Known rows, with every step that occurs:
vuguvo-dubef-nevib-mepi-molu: [6, 12, -7, 18, -1, 1, 0, 6, 4, -22, 3, -15, 3, 0, 25, -4, 5, -6, -10, -3, 19, -1, 25, 1]
nuzuram-mepi-nevib: [-1, -23, -9, -7, -13, 10, -2, 13, 4, -4, -2, 22, -5, -7, -51, 29, 0, -16, 6, -1, -21, -5, -3, 11]
nevib-dubef-nugo-mepi: [16, 3, 10, 12, -8, -6, 9, -1, 4, -4, 7, -5, 10, 3, 52, -15, -10, 5, -11, -8, -5, -2, -12, 0]
nugo-dubef-nevib-mepi: [3, 23, 4, 9, 3, 1, 6, -7, 3, -18, 2, 11, 6, -3, 39, -15, 0, -4, 1, -25, 4, 2, -10, -3]
tivu-dubef-nevib: [3, 8, 3, -5, 2, -6, 2, -2, -2, -16, -5, 17, 1, 3, 28, -13, 0, 7, -1, 4, 15, -5, -3, -11]
nugo-dubef-tivu-mepi-nevib: [-7, 9, -2, 2, 17, 4, -6, -9, -4, 1, 0, 10, -3, 1, -25, -6, 2, -3, 21, -25, 2, 3, -11, -4]
mepi-nevib-dubef-vuguvo: [-5, -13, 2, -33, -1, 5, 1, -7, 14, 24, 6, -2, 13, 5, -28, -8, -5, -1, 3, -11, -13, 0, -28, -6]
nuzuram-mepi-tivu-dubef-nevib: [-1, -5, 6, 0, -5, -7, -6, -6, -11, -4, -8, 18, -7, -7, -5, 9, 1, -3, 6, -3, 0, 1, 13, -5]
dubef-tivu-mepi: [-1, 11, -4, 23, 15, -1, -11, 1, -19, -16, -7, 11, -11, -2, -9, 6, 4, 2, 7, 14, 11, 0, 17, -3]
nevib-dubef-vuguvo: [-2, -2, 5, -12, 6, 2, 1, -11, 4, 6, 2, -7, 18, 2, -6, -13, -4, 6, -15, -6, -6, -3, -24, -12]
dubef-nugo: [4, -2, 5, 11, 5, -8, 4, 11, 3, -14, -1, 9, 5, 0, 29, 1, 0, -4, -11, 15, -6, -12, -3, -2]
vuguvo-dubef-nevib-mepi: [11, 17, -3, 14, 5, -3, 4, 2, 1, -31, 3, -5, 6, -2, 42, -12, 4, -4, -7, 2, 8, -4, 25, -7]
vuguvo-dubef-nugo-mepi: [18, -1, 3, 19, 1, -6, 9, 6, 8, -30, 6, -13, 10, 2, 53, -9, 2, 4, -18, 10, -1, -12, 17, -3]
tivu-mepi-nevib-dubef: [-4, 1, -1, -13, 5, 0, -4, 5, -3, 17, 2, -1, -6, -1, -26, 2, -3, -8, 19, -3, -6, 4, -5, 2]
molu-mepi-nevib-dubef: [-4, -12, -8, -26, -14, 6, 13, 10, 11, 25, 5, -19, -4, 3, -37, 6, -4, -6, 4, -12, -17, 7, -27, 10]
vuguvo-dubef: [1, -1, -5, 1, 12, 1, 0, 3, 8, -14, 1, -8, 9, -3, 4, 2, 5, -1, -14, 11, -7, -11, 11, -6]
nevib-dubef: [-2, 3, 2, -6, 3, 2, 1, -4, 3, 11, 1, 0, 9, -1, 3, -4, -7, 1, -7, -8, -10, -1, -17, -3]
vuguvo-dubef-tivu-mepi-molu: [-2, 6, -11, 26, 16, 1, -11, 2, -10, -17, -3, -18, -4, 2, -20, 4, 8, -1, -2, 2, 23, -1, 29, -4]
nuzuram-mepi-nevib-dubef: [1, -19, -5, -13, -13, 7, -1, 5, 4, 7, 2, 14, 2, -5, -48, 15, -6, -15, 7, -21, -22, 0, -14, 5]
nevib-dubef-nugo: [7, 3, 9, 3, 5, -9, 6, 0, 3, 3, 4, -2, 12, 2, 29, -16, -7, -3, -10, -10, -7, -5, -18, -9]
vuguvo-dubef-nevib: [10, 10, -3, 8, 13, -2, 5, 0, 7, -26, -1, -12, 8, 0, 31, -9, 2, -2, -10, -7, 2, -11, 13, -14]
vuguvo-dubef-tivu: [3, 3, -6, 13, 17, 1, -4, -6, 0, -20, -1, -5, 7, 1, 2, -5, 4, 3, -9, 1, 3, -8, 16, -12]

Rows:
[-1, 10, -1, 5, -12, -2, -1, 4, -5, -11, -2, 15, -4, 3, 23, -7, 3, 4, 1, 6, 32, 6, 10, 4] | tivu-dubef-nevib-mepi-molu
[-2, -7, 14, -10, -9, -3, -2, -15, -1, 12, 0, 3, 1, 1, 22, -3, 2, 22, -4, 26, 7, 4, 7, 3] | nugo-mepi-tivu-dubef-vuguvo
[-5, 17, 0, 18, 21, 1, -5, -11, -12, -12, -3, 9, -2, -1, -8, -7, 3, 2, 9, -19, 7, 1, -5, -7] | nugo-dubef-tivu-mepi
[-11, -6, -1, -8, -6, 0, 4, 6, 0, 24, -3, -21, -12, -4, -18, 21, 3, 0, -3, 18, -15, 5, 0, 12] | molu-mepi-tivu
[-13, 1, 12, -13, -4, -8, -8, -12, -9, 13, 1, 14, 2, -3, 9, -7, 7, 11, 1, 36, 9, 9, 15, 2] | nevib-mepi-tivu-dubef-vuguvo
[-5, 10, 0, 8, 15, 6, -2, -15, 0, -6, -2, 12, 7, 0, -1, -8, 0, 4, 0, -26, -1, -2, -18, -8] | nugo-dubef-tivu
[2, -8, -5, 16, -21, 14, 0, 9, 8, 0, -2, -5, -6, -1, 7, 22, -1, 8, -12, 12, 8, 1, 5, 24] | nugo-mepi-molu
[8, -1, 2, 11, 14, -9, 5, 8, 8, -23, 4, -10, 12, 1, 30, -9, 5, -4, -17, 8, -4, -15, 10, -11] | vuguvo-dubef-nugo
[1, 15, 0, 14, 13, -3, -8, -8, -17, -1, -2, 0, -1, 1, -4, -11, -5, 2, 7, -11, 8, 5, 0, -9] | nevib-dubef-tivu-mepi
[4, -15, -6, -4, -9, 7, -5, -1, -3, 3, 0, 17, 0, -2, -50, 9, -7, -12, 11, -28, -13, 2, -10, 0] | nuzuram-mepi-nevib-dubef-tivu
[-15, -4, 10, -18, 5, -7, -8, -11, -3, 28, -4, 10, -3, -3, 3, 2, 2, 10, 7, 23, 0, 2, 6, -1] | mepi-tivu-dubef
[-5, -19, -11, 17, -16, 12, -6, 16, -2, -10, -6, 8, -6, -8, -50, 37, 2, -12, -11, 0, 0, -4, 4, 15] | nuzuram-mepi-molu
[-8, -7, 7, -10, -6, -14, 8, 4, -4, 16, 0, -14, -9, 2, 5, -1, 5, 5, -3, 20, 0, 4, -2, 3] | molu-mepi-tivu-dubef-nugo
[-5, -3, 1, -17, 7, -1, -4, -1, -2, 12, 3, -4, 1, 2, -33, -4, 0, -4, 13, 0, -3, 3, -10, -5] | tivu-mepi-nevib-dubef-vuguvo
[9, -7, 2, -14, -18, 9, 5, -1, 13, 17, 7, 0, 2, 2, 9, 0, -10, 4, 7, -9, -12, 4, -13, 13] | nugo-mepi-nevib-dubef
[12, -1, 10, 14, 4, -10, 5, -2, 7, -8, 6, -20, 6, 0, 53, -7, 1, 5, -11, 12, -5, -6, 23, -2] | vuguvo-dubef-nugo-mepi-tivu
[3, 13, -4, 18, -12, 5, -1, 10, -1, -11, -2, 3, -6, -1, 23, 6, 1, -6, -3, 1, 19, 4, 14, 11] | dubef-nevib-mepi-molu
[-6, 7, 12, -12, 6, -10, -5, -13, -4, 16, -5, 7, -4, 0, 27, -8, 0, 8, 9, 8, 7, 2, 8, -9] | mepi-tivu-dubef-nevib
[8, 17, 1, 15, -5, -1, 2, 6, -4, -22, -1, 14, -3, -3, 41, -3, 0, -3, -1, 7, 7, 0, 13, 2] | dubef-nevib-mepi
[-5, -16, -6, -31, -12, 6, 13, 3, 12, 18, 5, -24, 3, 6, -45, -1, -1, -2, -3, -10, -14, 5, -33, 3] | molu-mepi-nevib-dubef-vuguvo
[-1, -3, 11, -6, -11, -2, -3, -10, -1, 18, -1, 7, -5, -2, 30, 3, -1, 18, 2, 24, 2, 6, 12, 10] | nugo-mepi-tivu-dubef
[-6, 2, 3, -13, -6, -8, 8, -1, -4, 13, -4, -15, -12, 1, 4, -1, 3, 6, 3, 6, 5, 7, 0, 0] | molu-mepi-tivu-dubef-nevib
[-6, 5, -9, 28, 7, 4, -14, 6, -16, -6, -8, 0, -14, 1, -28, 15, 4, 0, 6, 8, 24, 4, 18, 6] | dubef-tivu-mepi-molu
[-6, -17, -12, -21, -14, 9, 11, 18, 11, 13, 1, -11, -11, 2, -41, 20, 3, -7, 3, 8, -17, 1, -15, 16] | molu-mepi-nevib
[-2, -9, -9, -17, -10, 6, 8, 3, 4, 20, 4, -16, -5, 7, -40, 0, -4, -3, 7, -20, -10, 8, -23, 5] | molu-mepi-nevib-dubef-tivu
[-1, -5, -2, -17, 1, 6, -4, -8, 5, 26, 3, 6, 4, 5, -23, -8, -8, -3, 15, -22, -8, 4, -17, -4] | mepi-nevib-dubef-tivu
[-2, 2, -6, 6, 10, 2, -11, 3, -12, -1, -3, 13, -13, 1, -28, 8, 2, -3, 21, 7, 5, 2, 12, 1] | dubef-tivu-mepi-nevib
